Known rows, with every step that occurs
visap, legepa, kilova: [ 39  -1   1   2  14 -13  13  11 -10 -26   1  25 -15  -5  -1 -18 -20 -11
   5]
bomo, dabek, legepa: [ 14  22  18   8  30  43  -1  21  19  14 -18  15 -13  26  -5 -26  10 -12
   9]
visap, legepa: [ 29 -17   9  18  22 -12  32   2  22  -1   1  24 -11 -10   8 -10 -21  -8
  -2]
bomo, kilova: [ -2 -21  38  29  30  -2   9  -8  14 -36 -10  14 -17   9 -21 -14 -25   6
 -23]
pasib, legepa, zepe, bomo, kilova: [ -9  -1  32  -7  80  16  22  16  -3   9  18  24   4   0 -26 -29  -3  21
 -14]
dabek, bomo, kilova: [ 10 -16  37  26  37  16  -5  -4   4  -5 -24  36 -26  27 -33  -2 -15   6
 -31]
zepe, bomo, dabek, legepa: [  8  10  10  15  43  59  -8  10   1  49 -18  32 -13  47  -7 -40  14  21
  27]
visap, legepa, zepe, bomo, dabek: [ 34   7  18  13  52  39   5   8  17  48  -4  28   7   2  -6 -31  11   1
   6]
bomo, dabek, legepa, kilova, zepa: [ 34  57  17 -13   9  28  -2  40 -18 -17 -22  18  -1  35   6 -43   3 -32
  26]
pasib, legepa, zepe, bomo: [  1   1  16   0  89  24  38  26  11  38  17  29  -3   3 -19 -34  -9   8
   0]
pasib, legepa, zepe, bomo, kilova, zepa: [  1  15  39 -11  63   5  35  27 -14   1  13  25  17   4  -2 -40 -12   7
  -4]
pasib, legepa, zepe, bomo, kilova, razuf: [ -2   9  27   2  60  29  26   0  -5   8  21  27   2  -8 -16 -41   3  26
  -6]
ponib, bomo: [ 25 -20  19  30  56  22  17  21  38  23 -30  23 -30  40 -16 -35 -43  -6
  -2]
bomo, kilova, legepa, zepe: [-13  19  41  14  47   5  36   2  10 -32  -5  18   1 -26 -35 -11 -15 -21
 -18]
zepe, bomo, kilova, razuf: [ -1 -18  24  42  20  29   2 -35  -4   4  -6  32 -16  21 -11 -43  -9  42
  11]
zepa, pasib, legepa, kilova, razuf: [ 39  23 -17   1  25 -11  65  46   0 -10  15  25 -20  12  12 -43  -6 -12
  18]
pasib, legepa: [  9  -7  12   8  51  -9  44  29  20   6   7  24 -26   2  -2 -15 -28  -1
 -13]
zepa, pasib: [ 24 -12  -3  35  39  -8  64  32  39  11  -6  15 -16  26   1 -27 -20 -25
  12]

Rows
[ 14  34  27  -2  52  58   2  24  26  18  -9   5   6  13 -20 -32  21 -26
   4] -> bomo, dabek, legepa, zepe
[ 35  47  -3  -5  20  35  15  48 -28  26 -19  31   5  62  17 -63  17  -7
  54] -> zepe, bomo, dabek, legepa, kilova, zepa, pasib
[ 30  31  13 -16  27 -23  43  50 -21 -30   4  28 -11  12  13 -37 -36 -22
   7] -> pasib, legepa, kilova, zepa
[ 26  39   9  -7  26  42 -15  29  -8  -8 -18  15 -18  31 -16 -35  13 -16
  14] -> bomo, dabek, legepa, kilova
[-15  16  26  -7  42  58   6 -23 -15  -4  14  12  24  -2 -22 -53  25  15
  26] -> dabek, legepa, zepe, bomo, kilova, razuf
[ 57  24  -3  -5  -5 -37  53  44 -16 -31   1  26   7   8  33 -38 -17 -38
  27] -> visap, legepa, kilova, zepa, pasib
[-10   8  13  -9  69  54  19   3   2  26   9  12  19  10 -25 -43  12  -3
  32] -> dabek, legepa, zepe, bomo
[ 25  26  35 -12  50  -5  47  50  -7  -7  -6  34  13  19  -4 -22   2 -26
 -21] -> dabek, bomo, kilova, zepa, pasib, legepa, zepe
[-16  -2  23  31  35  11  21  -7 -11   5 -14  42 -16  10 -17 -21 -19  25
   6] -> zepe, bomo, kilova, legepa
[ 32  14 -13  -7  44 -22  60  62   0  -8  11  22 -21  19   2 -32 -11 -18
   8] -> zepa, pasib, legepa, kilova
[ 25  25  11  -3  56  -7  84  60   6  26  10  27  23  22  27 -53 -10 -25
  30] -> kilova, zepa, pasib, legepa, zepe, bomo
[ 38  43  14   2  52   9  67  71  12  43  -5  29  17  34  28 -56   5 -26
  23] -> kilova, zepa, pasib, legepa, zepe, bomo, dabek
[  5   2  32  22  41   8  23  19  11 -11 -31  30 -24  16 -22 -23 -39   1
 -14] -> ponib, bomo, kilova, legepa
[  8   3  20   6  31 -20  50  35 -20   0   1  34   5  34  21 -44 -12  18
  11] -> zepe, bomo, kilova, zepa, pasib, legepa
